Each row was made from one walk, in order. Every step used is in the known rows, and no mark comes twice. Write each row's walk.
Known rows:
e > v > z > k > j: [ -3.1  18.1  24.6 -11.3 -21.0   9.3  23.2  31.1 -51.3   0.8  -8.3   6.9
  -4.6   1.8 -29.8  -6.5  33.4 -37.3 -17.6  36.2  27.3 -28.2]
k > e > v > z > p: [ 14.0  14.8   5.3  -3.3 -10.9  13.5  21.5  25.2 -14.1  -9.9   4.1   9.3
  -5.9   4.5 -40.9  -6.0  28.2 -48.5   0.8  44.9   6.7 -35.0]
v > z > p > j: [  6.6  18.5  26.3   0.5   2.0   6.3  13.9   5.5  -8.8 -18.8  -6.7  15.3
  -2.3  -2.4 -42.0  -5.2  49.7 -43.4  -3.0  58.9  14.6 -17.4]
j > k > e > v > z: [ -4.4   5.4   4.7 -17.9 -21.8   1.8  13.6  32.6 -32.0   5.4  10.2  15.0
  -4.3  -2.7 -26.4   2.0  17.7 -38.6  -1.8  46.5  15.7 -27.4]
k > j > n: [ -5.0   3.0  10.2   4.5 -21.1  -0.3  14.4  32.9 -32.6  -0.6   3.7   6.1
  10.0 -17.2 -20.5  -2.3  33.0 -28.0 -13.6  33.6  32.7 -19.1]
e > v: [ -3.0  13.1   2.5   5.0  -8.3   0.4  -1.1  40.4 -15.5   1.0  -6.8  10.1
  -4.8   2.8 -15.5 -13.0  16.2 -44.9  -6.1  20.8  12.0 -11.0]
v > e: [  0.0   4.8  -8.7  -0.6   8.1  12.9   5.1  34.1  -6.8  -4.1  -4.8  11.7
   8.5   7.4 -21.7 -13.0  18.9 -29.7  -5.5  21.1  25.2  -2.1]
z > k: [ -7.5  22.6   9.6  -9.2 -12.7   5.2   5.9  22.1 -16.8   9.7 -14.0   6.3
   0.8  -3.5 -23.6 -22.6  27.3 -28.9   4.9  27.9  21.5  -3.6]
p > j > k > e: [-10.3  13.1   1.3 -26.5 -16.6   1.7  13.7  20.1 -18.9   9.6   9.2   9.1
  -8.2 -16.2 -22.4  -5.3  25.2 -23.8  12.5  53.4  16.6 -25.3]
e > p > j > v > z > k: [-15.7  29.0  27.0 -16.4  -2.5 -10.7  17.2  18.4 -33.4  -3.3 -29.9  26.3
   4.5  -1.8 -35.2   1.2  32.9 -32.6  -2.6  59.9  13.7 -13.8]
e > p > z > k > j > v: [-28.7  23.7  20.9 -31.5 -17.7   1.1  26.4  14.1 -36.7  -2.6 -28.6  14.1
  -3.0 -13.9 -34.5 -11.1  33.2 -19.5  -5.1  47.1  24.5  -6.9]
v > j > k > e: [ -2.0   7.8   0.1 -24.1 -16.0  15.7   4.5  17.1 -19.9  16.7  17.4   9.4
  -5.7  -8.8 -15.2  -1.9  11.8 -19.4   7.7  42.2  26.6 -27.1]
j > k > e > p > z > v: [-22.8  20.3   5.1 -35.4 -18.7  -4.9  24.4  26.7 -17.1  -1.1  -9.5   9.2
  -2.9 -25.9 -51.7 -16.3  14.8 -22.2  20.9  59.1  25.6  -2.5]
e > p > z > k: [-19.7  21.9  13.5 -27.1  -9.5  -5.3  18.4  10.5 -12.3  -0.4 -32.7   7.5
  -6.3 -16.9 -46.6 -30.0  27.1 -36.3   5.2  48.0  16.6   8.9]
z > v: [ -1.0  24.2  11.6   5.7  -3.0   1.0  -3.1  41.0 -16.8  -3.2  -6.6   9.0
  10.8  -1.5 -29.3 -14.4  21.5 -22.8   9.1  26.7  28.7  -3.1]
e > p > z > k > j: [-21.8  17.0  19.0 -32.9 -18.8   2.3  29.4  12.1 -28.2  -6.1 -24.8   0.8
  -7.8 -20.8 -46.6 -25.1  34.0 -28.3  -4.3  52.5  24.7  -4.1]
k > e > p > z > v > j: [ -0.2  23.6   6.7 -23.5   3.1  10.0  16.0  27.3 -20.0  -6.2 -11.8   5.6
  -5.3 -15.0 -49.8 -13.0   6.5 -20.2  16.4  47.7  26.3 -19.8]
v > z > k > j > n: [ -5.0  12.0  26.2  -5.4 -23.6   1.5  27.3  22.2 -52.1   1.9  -8.4   8.9
  12.7 -14.2 -34.2  -2.2  44.1 -28.7 -16.5  44.1  39.4 -22.7]
v > z: [  0.9   5.8  21.0   1.9  -1.2  -0.9  -2.4  22.6 -21.5 -13.8   0.8  16.1
  11.1   1.7 -33.1  -5.9  31.6 -32.6  -7.4  41.8  17.5  -8.1]
e > v > z: [  1.9   8.3  15.3   7.3  -3.1  -1.0   1.4  35.8 -27.3  -9.0  -5.6  16.8
   1.5   6.9 -26.6  -3.2  23.3 -45.7 -13.9  32.3  13.9 -14.9]
p > j > v > z > k > e: [ -1.2  31.4  14.8 -22.8  -3.2   5.3  20.0  16.8 -43.7   3.2 -12.9  18.8
   2.2   0.5 -29.7   4.7  31.8 -15.6   7.9  47.7  13.3 -40.1]
p > z > k > j > v: [-21.0  27.5  22.1 -25.8 -15.6  10.2  19.3   9.7 -43.8   0.4 -20.1  10.3
  -2.5  -8.5 -25.1  -8.2  40.5 -12.7  -4.2  30.1  31.1 -12.9]
k > j > v: [ -9.9  11.7  13.3  -3.8 -15.2   6.8   4.1  30.3 -35.2  -5.4   4.9  15.6
   9.2   0.7 -10.6   3.7  29.8 -14.8 -11.6  29.2  23.5 -20.2]
k > e: [  2.7   7.8  -6.2 -10.6  -9.7   6.4   5.1  30.7 -14.5  -1.5  10.5   3.8
   3.2  -4.3 -25.6 -13.7  15.3 -24.2  10.4  33.8   9.4 -22.8]
j > k > e: [-10.8   6.9  -2.9 -22.4 -24.4   3.9   7.8  24.1 -15.8  10.8  14.7   9.4
   0.0 -11.7 -20.6  -8.3  18.4 -23.6  10.6  43.6  18.4 -16.6]
p > z: [ -9.9  10.2  11.0  -9.1   0.8   2.3   1.1  12.3 -12.3 -11.3 -11.0   9.4
  -2.5 -11.9 -33.6 -18.7  32.7 -30.0   1.7  33.1  18.6   2.3]

Write each row's walk:
[-14.2  21.2  15.8 -10.2  -0.1  -7.5  12.6  30.3 -11.7 -14.1 -24.7  10.1
   3.5 -15.3 -51.9 -21.5  21.5 -29.9   9.2  45.9  24.3   9.1] => e > p > z > v
[-17.1   3.7  -4.4 -29.8 -26.8  -5.6  16.1  27.8  -8.8   8.4   6.4  10.6
  -0.1 -16.4 -30.8 -12.1   9.3 -30.9  10.1  60.0  12.0 -11.4] => j > k > e > p
[ -8.5   7.1  13.0 -10.7 -13.5  10.1  -5.8  15.6 -16.6  14.5   5.2  16.0
  -4.6  -6.3  -9.8  -2.7  21.0 -26.2  -3.4  38.6  33.7  -6.7] => v > j > k
[  8.4  15.5  23.5  13.1  -3.3  -1.3  21.6   9.6 -15.0 -11.5 -12.5  18.7
   4.6 -15.0 -41.8   1.5  53.9 -47.3  -7.6  58.0  22.9 -18.3] => v > z > p > j > n
[ -5.5  19.8  25.9  -5.5 -13.7   2.9  22.8  14.5 -14.6  -0.8  -6.9  21.6
 -15.0  -5.1 -31.5   1.7  45.4 -56.6  -7.7  60.1  20.4 -17.8] => e > v > z > p > j > k
[ -1.4  21.9  -4.1 -22.4 -17.2  10.7  14.1  24.4 -21.1  13.0  -2.9  -1.1
  -1.8  -5.6 -27.8 -20.4  18.6 -22.5  16.2  32.0  14.8 -22.8] => z > k > e
[-23.2   9.3  13.4 -20.7 -15.4 -12.8  12.1  20.7  -8.1   3.7  -9.9  17.7
  -5.9 -19.2 -27.7  -8.2  24.5 -39.2  -0.1  65.2  15.8   0.1] => e > p > j > k
[-10.6  21.0  -0.3 -16.3  -7.0  21.3  24.0  30.6 -37.8   7.3 -14.1  14.8
   7.5  10.3 -14.0  -3.5  27.8 -14.2 -11.1  18.5  38.9 -16.6] => z > k > j > v > e
[-17.9   9.7  -4.3 -15.8  12.3   1.9  15.8  24.6 -10.2 -13.0 -28.9  25.1
   5.2  -0.5 -33.4  -7.9  18.5 -28.9  -8.0  35.9  21.4   9.6] => j > v > e > p > z
[-22.1  22.0  -2.0 -26.4   5.2   5.6  25.4  18.9 -16.7  -0.3 -41.8  22.4
  -0.3  -0.7 -36.2 -15.1  21.9 -28.5  -1.3  33.1  25.9   8.8] => j > v > e > p > z > k
[ -7.6  19.6  -5.0 -28.3 -19.7   0.7  20.3  27.7 -14.2  10.0 -10.7   1.1
  -0.2  -9.3 -40.2 -23.4  10.4 -30.7  15.9  49.2   7.6 -17.2] => z > k > e > p
[  7.5   8.9   2.5  -6.1  -7.5   5.6  11.6  39.1 -31.8  -7.1   6.0  10.3
  -0.2   4.6 -31.8  -1.4  14.7 -39.8  -2.5  36.9   7.3 -34.4] => k > e > v > z
[  1.5  17.9  23.5   5.5  -1.8   6.6   6.2  10.6 -11.4 -14.1  -6.3  27.3
  11.1   8.8 -31.0   3.6  42.9 -32.4  -4.8  45.7  17.8 -11.8] => j > v > z > p
[ -7.3  23.5  18.6  -6.1  -9.8  10.0  -1.8  29.8 -21.7  13.2   0.0  15.5
   1.0  -5.3 -18.5  -2.6  18.8 -19.3   6.0  34.5  45.0  -7.3] => z > v > j > k
[ -7.7  11.4   9.8  -5.7 -15.4   9.4  -1.2  28.5 -21.6  19.7  -0.7  16.0
 -14.1  -1.3  -3.6  -0.5  13.5 -40.0  -9.1  28.6  27.9 -13.7] => e > v > j > k
[-17.0   7.1  10.6 -15.8  -2.4  -7.0   8.4  16.0  -6.4 -15.0 -19.5   9.8
  -1.7 -16.8 -43.5 -22.8  24.5 -37.4  -0.6  49.3  11.6   8.3] => e > p > z
[ -8.1   4.8  -0.2 -29.1 -19.8   6.7  12.0  21.6 -13.2  13.3   9.0  11.2
  -7.2 -13.0 -24.6  -3.7   4.1 -27.6   6.9  58.9  19.5 -20.5] => v > j > k > e > p
[ -3.1   5.8  -6.8 -17.1 -13.5  -2.9  12.7  33.8  -8.3  -4.5   3.0   5.0
   3.1 -10.1 -36.6 -15.5   5.9 -30.8   9.4  50.5   2.2 -17.1] => k > e > p
[-19.2   4.8   1.6 -22.7   3.1   8.7  28.2  26.5 -28.3 -18.2 -18.5  18.5
   4.7  -3.0 -34.0  -3.6  25.0 -21.2 -17.1  39.6  29.4  -3.7] => k > j > v > e > p > z
[ -3.9  15.4   8.4 -27.9 -15.4  -1.3  24.2  23.6 -24.7  -2.1 -10.1   7.7
   4.4  -5.6 -50.1 -15.5  18.0 -31.7   7.3  60.4   9.3 -20.9] => v > z > k > e > p
[ -8.2  15.7  12.9  -5.9 -27.6   3.6  24.9  27.4 -39.9  11.7 -10.4   3.1
   5.3 -17.8 -23.2 -10.6  37.3 -27.8  -8.9  31.7  38.6 -18.7] => z > k > j > n
[  7.6  10.8  22.1   3.9  -4.5   7.8   8.9   9.9  -4.9 -16.3  -1.9  15.0
   5.5   2.2 -41.9  -9.7  44.4 -41.4  -4.1  51.1  16.9  -8.2] => v > z > p
[ -6.9  27.5  -2.1 -27.4 -13.1  10.5  23.3  23.1 -28.8  10.3 -18.6   0.8
 -18.7 -10.7 -35.6 -23.6  18.8 -35.0  11.5  24.3  12.7 -24.3] => p > z > k > e > v
[ -5.9   1.1 -10.8  -5.3   6.0   3.0  13.8  37.6  -0.5 -10.0 -13.4  13.5
   8.4   3.4 -31.7 -15.4  11.1 -39.7  -6.9  38.3  18.3   5.2] => v > e > p
[  7.7  27.4  -4.9 -17.5 -11.9  22.2  13.8  31.7 -31.7  23.6  -7.6   2.2
 -17.4   4.3 -17.1 -10.5   5.6 -33.7   6.8  20.5  19.1 -40.4] => z > k > e > v > j
[  5.5  10.3   3.5  17.6  -6.0   5.8   3.1  38.1 -25.7  14.5 -10.1  16.4
  -3.9  -6.4  -7.0   2.1  12.8 -46.1 -13.8  17.1  29.4 -22.2] => e > v > j > n
[ -5.1  19.0   4.6 -24.8 -20.1  11.1  24.4   7.6  -2.1   7.0   7.8  10.2
 -12.8 -16.1 -30.8  -8.7  36.9 -32.5  15.4  60.9  16.4 -24.9] => z > p > j > k > e
[-21.3  13.8  17.1 -23.0 -22.7  -5.6  37.8  15.7 -35.2   1.6 -29.4   4.3
  -1.6 -34.0 -45.7 -17.8  37.1 -32.4  -8.5  50.9  33.0  -5.6] => e > p > z > k > j > n
[ -6.1   6.1  -9.7   1.7   9.1  -6.8  26.3  38.0  -9.6  -2.9 -24.5  18.2
   7.4 -13.1 -30.9  -4.8  20.2 -44.3  -9.7  45.8  26.0  -6.1] => v > e > p > j > n
[ -0.2  25.8  -8.4 -16.9 -19.0   9.4  18.2  37.3 -27.6  16.9  -8.9   0.7
 -11.3   0.4 -23.4 -19.1  11.1 -36.4   9.9  22.6  10.8 -29.8] => z > k > e > v
[ -6.6  24.1  18.1 -11.1   6.3   3.8   7.3  23.0 -16.0  -9.4 -22.7  11.6
  -3.0 -12.2 -44.5 -14.2  15.3 -26.7   5.5  43.6  31.7   0.6] => e > p > z > v > j
[ -7.9  25.8  16.6  -5.2   2.8   1.2   3.5  27.2 -18.4 -11.2 -16.0   7.6
   3.3 -11.2 -40.8 -18.9  29.7 -22.4  10.9  28.9  29.3   2.5] => p > z > v
[ -2.3  19.1  23.6  -8.2  -8.1   1.7   7.2  16.9 -27.4  -0.5 -13.4  12.5
   6.9   0.0 -36.7 -13.1  34.9 -31.7  -1.6  39.2  22.1  -7.0] => v > z > k
[-14.3  32.4  -0.1 -29.3 -10.8  -2.5  24.3  26.0 -25.9  10.1 -21.8  14.9
  -3.5  -6.4 -28.2  -5.6  16.0 -24.2  15.4  53.5   6.0 -29.5] => z > k > e > p > j > v
[-10.9   7.6  -9.2  -4.4   6.3   1.3  10.7  39.3  -8.6  -4.8 -19.0  25.9
  12.6  11.0 -20.4  -2.2   9.5 -31.4  -7.4  32.3  18.0   2.9] => j > v > e > p
[-10.3  22.1   9.4 -26.3 -14.7  -3.2  20.9  24.7 -32.8   0.6 -15.1  20.6
   9.7   0.9 -39.4  -2.2  17.4 -24.4   7.3  55.1   9.8 -23.2] => j > v > z > k > e > p
